What can hang from each mark
kezi: dovo fumet gosa
desa: vikug
bifeb: buvo
buvo: bifeb fumet
gosa: kezi
dizimab: vikug
lega: buvo
dovo: kezi
fumet: buvo kezi
vikug: buvo dizimab

Known rows, with every way that one mark hangs from another
dizimab[vikug[buvo[bifeb fumet]]]: [ 6.90  2.69  0.11  0.15  1.27 -3.12 -1.45 -4.03  1.11 -1.31 -0.24  1.31
  3.10 -0.57 -1.94 -0.45  0.91  0.44  0.70  0.71 -3.64 -2.21]
lega[buvo]: [ 6.98  3.26 -0.71  1.30 -0.21 -1.65 -0.02 -1.45  0.12 -0.40  0.14 -1.51
  1.04 -3.44  1.26  1.95  1.08 -0.55  0.95 -0.78 -2.58 -0.94]
fumet[buvo[bifeb] kezi[gosa]]: [-0.73  0.90 -0.11 -0.91  4.20 -3.13  1.69 -2.99  0.93 -2.13  0.66 -0.16
  3.01 -1.78 -1.03  5.74 -2.77 -5.25 -2.44  0.01 -4.37 -0.78]
desa[vikug]: [ 5.96 -1.25 -2.09  2.30  3.64 -1.21 -3.18 -0.76  1.28 -2.33 -0.51 -1.37
  2.41  0.14  0.89  0.07  0.40 -0.39 -0.92 -1.84 -5.82  1.97]
fumet[buvo[bifeb] kezi[dovo gosa]]: [-0.07  1.18  0.64 -0.64  4.58 -4.12  0.29 -1.75  0.92 -2.63  0.58 -0.88
  4.02 -0.89 -0.18  4.63 -2.46 -6.32 -0.63  0.06 -4.47  0.11]
bifeb[buvo[fumet[kezi[dovo gosa]]]]: [ 5.20  2.00  1.06 -0.95  0.18 -2.70 -0.72 -3.32 -1.03 -3.26 -0.01  0.71
  4.20 -3.48 -1.12  3.36  1.91 -3.21  1.07 -0.96 -3.91  0.57]
desa[vikug[buvo[bifeb] dizimab]]: [ 6.27 -0.61 -2.18  2.01  3.65 -3.01 -1.78 -2.85  3.11  0.89 -1.98 -0.22
  2.93  0.97 -0.35  0.97 -1.47 -0.69 -2.24 -1.66 -4.76  0.93]
dovo[kezi[fumet]]: [ 6.07  1.87 -0.47  0.81  0.45 -2.91 -1.41 -2.93 -0.61 -4.59  1.68  0.86
 -0.85 -0.55  1.66  1.54  1.13 -5.56 -0.72 -3.47 -1.84  0.39]
gosa[kezi[fumet[buvo]]]: [ 5.13 -0.33  0.22 -0.22  2.88 -2.15  0.19 -2.95 -0.30 -3.01  1.32  2.81
  1.99 -1.49 -1.28  3.74  0.43 -4.58  3.71 -1.70 -2.85  0.43]
lega[buvo[bifeb fumet[kezi[dovo]]]]: [ 5.66  3.37  1.54 -1.72 -0.18 -3.35  1.16 -1.46  1.65 -0.71 -1.79  0.02
  1.46 -4.29 -0.51  2.36  0.70 -3.33  0.39 -0.60 -4.37 -1.33]
dovo[kezi[gosa]]: [ 4.04  0.81 -1.72  0.84  1.98 -0.94  0.38 -2.32 -0.69 -3.87  1.96  0.04
 -0.09 -3.54  0.52  2.59 -0.48 -5.07 -2.80 -2.16 -2.24  0.80]
dizimab[vikug]: [ 7.32  1.98 -0.30  1.87  1.39 -2.38 -2.68 -0.80 -0.32 -2.36  1.50 -0.93
  3.32 -0.36  0.94 -1.33  1.22 -0.06  1.22 -0.28 -3.79 -1.43]
lega[buvo[bifeb fumet]]: [ 6.31  3.24  0.47 -1.11 -0.87 -2.27  1.80 -2.31  2.06  0.10 -1.87  0.59
  0.28 -4.08 -1.17  1.85  0.81 -1.82  0.49 -0.27 -4.20 -0.99]
desa[vikug[buvo]]: [ 6.00 -0.55 -2.48  2.32  4.04 -1.52 -3.18 -3.37  1.31 -1.56 -0.83 -0.59
  2.82  0.40 -0.33  1.09  0.32  0.93 -1.05 -1.19 -4.55  1.33]
vikug[buvo[bifeb fumet] dizimab]: [ 6.45  2.85 -0.80 -0.36  2.10 -3.38  1.00 -4.99  4.04  2.39 -2.06  3.05
  1.65 -1.34 -2.52  1.93 -2.07 -2.38  0.15 -1.49 -2.23  0.20]
desa[vikug[buvo[bifeb fumet[kezi]] dizimab]]: [ 5.59 -0.11 -0.91  0.95  3.88 -3.18 -1.41 -2.84  3.52  0.31 -2.42  0.71
  3.06 -0.19 -1.05  1.61 -1.55 -1.85 -1.74 -1.98 -5.32  0.95]
kezi[dovo fumet gosa]: [ 4.94  1.21 -1.44  2.81  3.91 -3.22 -2.27 -0.97 -1.68 -4.82  2.30  0.83
  2.39  0.43  1.06  0.35  2.61 -7.41  4.45 -2.42 -3.32  0.71]
dizimab[vikug[buvo[bifeb fumet[kezi[gosa]]]]]: [ 5.35  2.30  0.15 -0.05  2.21 -3.16 -0.77 -3.91  0.37 -1.94  0.13  1.28
  3.76 -1.68 -2.14  0.79  0.62 -0.88 -0.24  0.63 -3.84 -2.89]
lega[buvo[bifeb fumet[kezi]]]: [ 5.31  3.21  1.18 -1.89 -0.37 -2.89  1.84 -2.08  1.61 -0.49 -1.72  0.39
  0.89 -4.74 -0.94  2.95  0.52 -2.82 -0.50 -0.59 -4.36 -1.76]
fumet[buvo kezi]: [ 1.55  2.30  0.82  0.13  3.58 -2.86 -0.90 -2.30  0.77 -2.31  1.28 -1.12
  3.08 -0.87  0.88  4.78 -2.14 -3.39  0.20 -0.92 -3.18  0.46]
vikug[buvo[bifeb]]: [ 5.52  1.40 -2.53 -0.80  2.35 -2.52 -0.16 -6.12  1.41 -0.39 -0.94  1.71
  1.73 -0.63 -2.42  2.27 -0.08  0.05 -2.01 -0.12 -2.22 -0.95]
fumet[buvo kezi[dovo]]: [ 2.17  2.61  1.57  0.45  3.98 -3.95 -2.32 -0.99  0.85 -2.78  1.18 -1.84
  4.11  0.10  1.76  3.65 -1.79 -4.48  2.00 -0.94 -3.26  1.31]

Rows
[ 4.79  2.42  0.13  1.26  0.56 -3.17 -1.20 -3.41  0.01 -4.16  1.85  0.60
 -0.74  0.40  1.65  2.51  0.07 -5.51  0.25 -2.75 -1.74  0.90]	dovo[kezi[fumet[buvo]]]
[ 7.31  3.27  0.12  1.33  1.64 -2.46 -2.41 -3.57  0.47 -1.79  0.64  0.81
  3.33 -0.89 -1.09 -0.44  1.19  0.86  2.24  0.27 -2.88 -1.54]	dizimab[vikug[buvo[fumet]]]
[ 4.82  3.01  1.17 -1.43  0.40 -3.03  1.77 -1.54  1.24 -0.96 -1.44  0.15
  1.53 -4.91 -0.90  2.78  0.60 -4.00  0.15 -0.47 -4.51 -1.49]	lega[buvo[bifeb fumet[kezi[dovo gosa]]]]
[ 4.31  2.02 -0.47  1.01  1.55 -3.91 -0.89 -3.80  0.91 -2.53  0.76  1.60
  0.62  2.57  0.09  1.99  0.63 -4.28  2.44 -1.49 -3.40 -0.04]	kezi[fumet[buvo[bifeb]]]
[ 2.52  0.62  0.16 -3.30  2.86 -2.37  2.13 -2.64  1.96 -2.48 -1.42  2.80
  1.31 -4.15 -3.27  2.72 -0.43 -5.52 -2.09 -1.11 -5.82 -0.51]	buvo[bifeb fumet[kezi[gosa]]]
[ 3.09  1.83 -0.64  1.77  1.68 -2.34  0.10 -3.49 -0.83 -4.56  2.50  0.85
 -0.51 -0.91  0.91  3.40 -0.18 -6.83 -0.35 -2.37 -2.01  0.57]	dovo[kezi[fumet[buvo] gosa]]
[ 3.01  0.83  0.71 -3.09  3.06 -3.10  1.13 -1.77  1.98 -2.75 -1.46  2.29
  2.12 -3.53 -2.64  1.99 -0.20 -6.30 -0.78 -1.13 -5.84  0.10]	buvo[bifeb fumet[kezi[dovo gosa]]]
[ 4.34  1.17 -1.38  1.39  1.60 -2.12 -0.07 -3.02 -1.39 -4.94  2.36  1.21
 -0.67 -1.82  0.89  2.50  0.90 -6.86 -1.24 -3.07 -2.14  0.08]	dovo[kezi[fumet gosa]]
[ 3.75  1.06  0.76 -3.76  2.01 -2.90  1.27 -2.63  2.52 -2.18 -1.90  2.61
  1.23 -3.27 -2.72  2.08 -0.36 -4.61 -1.69 -1.38 -5.62 -0.34]	buvo[bifeb fumet[kezi]]
[ 1.82  1.08 -1.72  1.82  3.18 -2.82  0.92 -3.88 -0.22 -3.12  1.69  1.97
  0.87  0.72 -1.00  3.20  0.31 -6.07  1.68 -0.97 -3.77 -0.46]	kezi[fumet[buvo[bifeb]] gosa]
[ 6.07  2.34  1.49 -1.22 -0.43 -3.07 -1.34 -3.29 -0.65 -3.04 -0.35  0.62
  4.07 -2.84 -0.75  2.90  2.01 -2.64  1.31 -1.19 -3.72  0.67]	bifeb[buvo[fumet[kezi[dovo]]]]
[ 2.72  1.54 -0.59  2.26  3.70 -4.31 -1.06 -2.03 -0.14 -3.83  1.57  0.94
  2.34  2.03  0.22  1.62  0.88 -7.72  4.27 -1.03 -3.85  0.79]	kezi[dovo fumet[buvo[bifeb]] gosa]
[ 4.54  2.06  0.10  0.41  0.28 -3.62 -0.56 -3.74  0.43 -3.82  1.23  0.94
 -0.88  0.57  1.11  2.51 -0.20 -5.80 -0.82 -2.45 -2.23  0.42]	dovo[kezi[fumet[buvo[bifeb]]]]
[ 5.55  2.76 -0.10 -1.14  2.59 -4.00  1.05 -4.76  3.64  1.81 -1.97  2.80
  2.31 -1.97 -2.29  2.95 -2.32 -3.41 -0.81 -1.88 -2.42 -0.55]	vikug[buvo[bifeb fumet[kezi]] dizimab]
[ 5.05  2.39  1.40 -1.11  3.00 -2.29 -1.61 -0.84  1.29 -3.39 -0.13  1.10
  2.34 -3.18 -0.45  1.32  0.51 -4.60  2.62 -2.23 -4.25  1.64]	buvo[fumet[kezi[dovo]]]
[ 0.97  1.48  0.71 -1.56  3.08 -3.83  0.41 -2.90  1.67 -1.69  0.02 -0.42
  2.79 -0.42 -0.30  4.85 -2.57 -3.90 -1.94 -0.36 -4.16 -0.48]	fumet[buvo[bifeb] kezi]
[ 7.09  3.67 -0.71  1.31  2.68 -2.42 -0.36 -4.40  3.15  1.75 -0.83  2.30
  1.92 -1.67 -1.38  1.85 -1.67 -1.90  2.33 -2.10 -1.28  1.03]	vikug[buvo[fumet] dizimab]
[ 5.74  0.02  0.98  0.06  3.26 -3.17 -1.27 -1.63 -0.28 -3.54  1.21  2.12
  3.04 -0.52 -0.40  2.65  0.76 -5.72  5.53 -1.70 -2.84  1.35]	gosa[kezi[dovo fumet[buvo]]]
[ 3.08  0.65 -0.53  0.20  4.88 -2.62 -1.42 -0.10 -1.19 -4.06  1.60 -0.98
  4.04 -3.11  0.94  2.77  0.10 -5.94 -0.41 -2.02 -3.71  0.03]	fumet[kezi[dovo gosa]]
[ 6.93  2.15 -0.78  0.69  1.43 -3.36 -1.76 -3.84  0.37 -1.21  0.24  0.36
  3.48  0.16 -1.03 -0.31  0.81  0.92 -0.42  0.76 -3.15 -2.75]	dizimab[vikug[buvo[bifeb]]]
[ 2.22  1.68 -1.60  3.04  3.58 -2.16  0.01 -3.45 -0.86 -3.57  2.56  1.52
  1.04  0.37 -0.18  3.21  0.63 -5.75  3.20 -1.39 -3.07  0.17]	kezi[fumet[buvo] gosa]
[ 4.49  2.84  0.78 -1.62  0.19 -2.45  2.47 -2.08  1.23 -0.65 -1.46  0.51
  1.00 -5.36 -1.31  3.37  0.45 -3.45 -0.77 -0.45 -4.48 -1.92]	lega[buvo[bifeb fumet[kezi[gosa]]]]
[ 6.69 -0.08 -2.14  3.18  4.01 -2.31 -2.73 -2.47  2.48  0.47 -1.14 -0.64
  3.16  0.71  0.50  0.94 -1.18 -0.26 -0.68 -2.10 -4.12  1.54]	desa[vikug[buvo dizimab]]
[ 5.15  2.46  0.60  1.40  2.05 -5.39 -2.94 -1.95  1.00 -3.20  0.64  0.54
  2.10  3.94  1.30  0.39  1.14 -5.87  5.04 -1.56 -3.48  1.21]	kezi[dovo fumet[buvo[bifeb]]]
